Known rows, with every step that occurs:
S-Y-B-U: [9,-83,-132,10,-137,57,-8,241,118,-192,297,186,7,319,-82,6,-201,68,-128,211,-146,489,-173,287,71,102,189,-241,5,160,-147]
J-T-B-U: [44,98,-8,-85,56,-221,236,-216,40,191,196,89,337,263,-184,-44,-66,118,-204,-52,155,176,-52,296,-187,141,24,-138,115,-154,342]
T-B-U: [63,-63,-214,96,311,-108,73,30,-194,37,132,-19,211,203,84,-185,-65,72,-242,62,157,273,-127,378,-121,109,51,-63,305,-110,247]
C-B: [76,96,-133,-6,-45,-313,69,-455,100,-189,46,128,-194,30,169,-176,274,-207,-273,20,-87,409,9,106,29,227,-182,151,486,81,362]
U-Q: [268,-161,-58,-13,-175,-301,81,-412,330,-117,-2,170,-111,19,56,249,-104,208,-85,192,-197,479,125,144,69,-35,-204,237,221,49,170]
T-B-U-Q: [32,-168,-72,88,233,-50,-65,90,-36,85,226,-47,260,175,15,182,-164,240,-164,105,187,326,2,355,-94,-24,111,-72,138,-11,99]
Q-U: [342,-145,-206,360,-49,-217,72,-282,195,-25,-102,105,59,-118,165,36,1,-100,-387,42,-319,427,-84,338,36,152,-205,225,471,-100,50]
J-T-B-U-Q: [8,-11,142,-91,-21,-168,97,-175,188,245,277,68,395,255,-258,306,-135,262,-140,3,196,217,69,291,-151,25,84,-136,-43,-55,191]
E-T-B-U: [-78,-53,-31,-90,424,-102,115,232,-302,-23,162,-183,68,280,73,-110,55,-14,-420,160,435,329,-167,447,-54,147,-162,-201,382,-77,130]
U-Q-C-B: [4,139,93,142,-46,-237,-275,23,291,123,155,264,109,-242,78,100,101,-146,-512,-59,-203,478,244,66,37,251,-200,251,478,249,85]
U-Q-Y-S: [4,-201,-71,-210,-505,-109,407,-367,278,-136,77,35,-119,22,-89,188,-129,150,-167,210,-523,684,129,-80,302,-153,-167,-82,-132,181,208]
U-Q-Y: [44,83,74,-178,-353,-178,191,-306,215,-123,133,128,-77,-52,82,163,-258,88,47,268,-128,590,-43,125,272,-238,-76,107,57,215,193]
C-B-U-Q-T: [-89,-109,-17,-224,63,-202,-13,-57,98,97,101,197,287,-84,-262,118,-14,-87,-156,-108,68,34,56,-102,-198,159,194,-164,-5,142,466]
T-B: [118,43,-47,3,102,-255,43,-352,2,-97,210,-25,-93,166,260,-238,11,49,-244,119,36,550,-36,288,-41,158,-58,185,603,1,246]
E-T-B-U-Q-Y: [-331,83,233,-254,152,71,95,360,-279,33,375,-254,114,157,-2,175,-151,39,-198,295,538,475,-231,359,178,-178,31,-330,59,220,12]
E-C: [175,70,-165,-116,-88,-417,269,-319,146,-305,-9,227,-207,-58,118,-133,228,-222,-324,29,-88,469,-26,143,8,151,-227,101,459,-1,239]
S-Y-Q-C: [176,-179,109,49,-283,-46,-233,291,362,-214,109,277,-34,-15,-8,-414,-28,-37,-543,32,-606,553,127,-148,216,499,-387,149,-141,264,-106]
Y-B-U: [81,-127,-367,31,-24,-43,142,123,14,77,231,70,1,289,-52,-170,-188,174,-138,125,-220,389,-240,350,-91,88,-1,-111,449,-190,80]
V-C-B-T: [19,60,-247,-116,3,-434,-7,-438,1,-376,145,72,-363,-125,144,-339,-59,-421,-526,310,112,330,-215,-93,-67,-52,-99,-13,148,18,101]
Y-B-U-Q-T: [-24,-226,-63,-282,-95,-70,26,86,187,211,356,121,164,137,-292,52,-418,199,-16,55,-182,303,-87,79,-246,58,241,-179,238,-20,174]
E-C-B-U: [-110,132,-266,-36,158,-252,178,88,-111,-190,25,172,59,-68,-43,-146,455,-441,-429,-177,170,170,-121,165,-48,210,-20,-237,294,15,290]
J-T-B: [113,214,161,-173,-165,-359,198,-636,209,49,277,67,24,227,18,-104,9,94,-213,23,18,441,43,220,-109,199,-91,129,390,-57,344]
Q-C-B-T: [15,99,-30,160,141,-371,-135,-44,107,265,118,220,-149,-380,163,-263,-233,-597,-823,162,-213,174,129,-67,-104,285,-291,60,503,79,110]
S-Y-B-U-Q-C: [-49,-42,127,207,-136,132,-331,718,320,117,424,312,307,42,-154,292,-365,128,-371,135,-283,550,42,220,72,128,155,-163,-10,336,-424]
V-C-B-U: [-40,94,-447,-15,114,-200,32,-6,-96,-438,27,145,131,69,-64,-269,306,-75,-281,-3,183,318,-319,153,-45,-22,94,-103,22,-42,251]

Rows:
[-228,-192,-79,-113,-113,119,326,106,-78,67,283,-174,258,196,-161,121,-177,180,-248,124,-156,561,24,120,156,-139,150,-402,-215,135,140]
T-B-U-Q-Y-S
[-12,-26,-99,-71,-152,-38,247,85,51,9,90,130,205,-25,-131,244,-314,111,54,217,8,303,-147,168,194,-308,66,-135,-212,124,218]
B-U-Q-Y
[-15,54,138,-176,202,-251,74,-144,-155,-151,239,-196,-220,227,283,-170,130,-48,-416,222,312,597,-62,358,22,221,-285,53,663,49,105]
E-T-B
[-81,129,88,-245,-470,-46,79,-152,201,-12,527,-31,-216,165,76,22,-370,148,84,318,-236,795,-196,205,230,-207,66,9,403,174,-58]
U-Q-Y-B
[227,-23,17,165,-99,-279,-158,7,382,129,71,329,135,-257,60,171,-190,86,-404,72,-354,502,223,104,39,117,-267,332,356,118,37]
U-Q-C
[-100,-119,7,130,-44,125,-306,675,89,-99,145,213,247,24,-175,-416,201,-235,-673,-136,-355,240,37,-100,146,556,-179,-208,-320,286,-58]
S-Y-Q-C-B-U
[32,-76,250,-281,11,-291,-60,-386,167,24,330,16,89,29,30,-35,-220,86,-114,44,54,459,123,-22,-213,152,155,140,393,175,325]
U-Q-T-B
[11,-20,-316,74,135,-166,109,-52,-70,-34,-35,159,85,35,-19,-123,194,-160,-285,-50,39,127,-92,192,-49,156,-40,-97,217,-37,377]
C-B-U
[-7,-4,139,154,73,-329,-244,0,239,321,200,204,-102,-407,116,85,-335,-434,-758,217,-183,219,256,-101,-71,153,-237,63,313,168,-49]
U-Q-C-B-T
[9,-15,16,262,310,-30,-291,501,10,337,276,114,505,-76,-11,91,-224,133,-481,-13,30,362,90,313,-106,128,41,-2,288,66,-27]
T-B-U-Q-C
[-85,-328,160,-299,20,92,-133,252,-41,-199,322,-22,240,298,-229,-556,-136,-27,-250,-36,-64,212,-70,-185,-97,478,189,-292,-402,222,188]
S-Y-Q-T-B-U
[55,194,-271,-116,-90,-362,3,-408,69,-573,79,137,-172,33,136,-357,363,-123,-275,44,88,598,-213,32,39,35,-47,146,291,84,236]
V-C-B
[-80,95,-24,-262,-303,-152,253,-181,8,126,485,-98,-471,23,150,-328,-689,-299,-222,550,-246,483,-322,66,80,-156,-15,-170,415,-6,-37]
Q-Y-B-T
[-117,2,122,-249,-365,-120,117,-190,156,186,581,-118,-417,1,72,25,-767,-124,-171,576,-191,526,-168,51,112,-279,29,-167,282,107,-170]
U-Q-Y-B-T
[-61,101,-61,-127,77,-467,146,-315,-9,-116,139,75,-427,-236,152,-214,100,-763,-662,167,48,168,-13,-79,-84,199,-196,-145,401,55,150]
E-C-B-T
[127,-309,-85,-177,-7,-222,114,-66,196,99,-20,291,315,-80,-296,174,-330,137,-41,20,-84,35,57,-39,-185,35,111,-62,-96,23,424]
B-U-Q-T
[-144,-12,177,75,417,-39,-222,702,-102,278,309,-78,331,-26,-9,160,-109,32,-646,89,282,409,68,392,-55,175,-165,-116,368,91,-142]
E-T-B-U-Q-C
[204,-196,94,-308,-183,-355,57,-469,366,-56,52,229,20,-112,-76,112,-246,87,-35,78,-202,316,152,-123,-124,72,-20,188,187,122,401]
U-Q-T
[239,-330,40,-110,-370,-58,6,-146,291,-468,63,105,-248,255,17,-344,46,71,-231,154,-407,502,16,-98,247,334,-317,61,-314,218,-7]
S-Y-Q
[-20,154,218,67,61,-151,-110,254,251,500,337,223,628,-5,-251,227,-212,162,-443,-110,7,264,145,255,-185,161,18,-39,105,17,75]
J-T-B-U-Q-C
[-116,139,-253,-155,-188,66,247,208,-92,67,380,-19,16,200,-75,-257,-319,18,0,202,-161,495,-438,313,116,-128,137,-241,292,-37,126]
Q-Y-B-U
[360,-417,-199,237,-169,-55,21,-137,181,-72,-4,-94,-36,83,32,-398,82,-13,-500,-23,-596,415,-141,172,93,368,-457,154,224,-211,-49]
Y-Q-U
[13,-68,-137,182,-19,11,-197,589,213,377,374,172,300,0,-140,88,-359,184,-392,50,-360,473,-28,300,-88,97,-13,-23,445,-40,-215]
Y-B-U-Q-C
[-270,-156,-157,-142,-266,74,347,39,14,9,116,-14,145,58,-264,211,92,-46,-297,29,-275,405,59,-49,233,-83,44,-429,-321,220,265]
C-B-U-Q-Y-S
[20,-341,-78,-312,152,-8,30,141,-144,72,248,-160,232,254,-226,-755,-116,45,-285,-125,-137,126,-144,-91,-263,449,-6,-181,23,-148,404]
Y-Q-T-B-U
[-12,-79,-86,-182,284,-188,102,-27,-150,118,178,65,319,84,-86,-309,-171,-39,-167,-65,130,112,-119,103,-312,221,242,-115,270,-44,503]
Q-T-B-U
[-230,139,-41,-78,-108,-9,120,73,-35,21,207,74,153,-46,-93,157,-36,-103,-74,90,125,262,-136,151,195,-166,126,-254,-109,236,278]
C-B-U-Q-Y
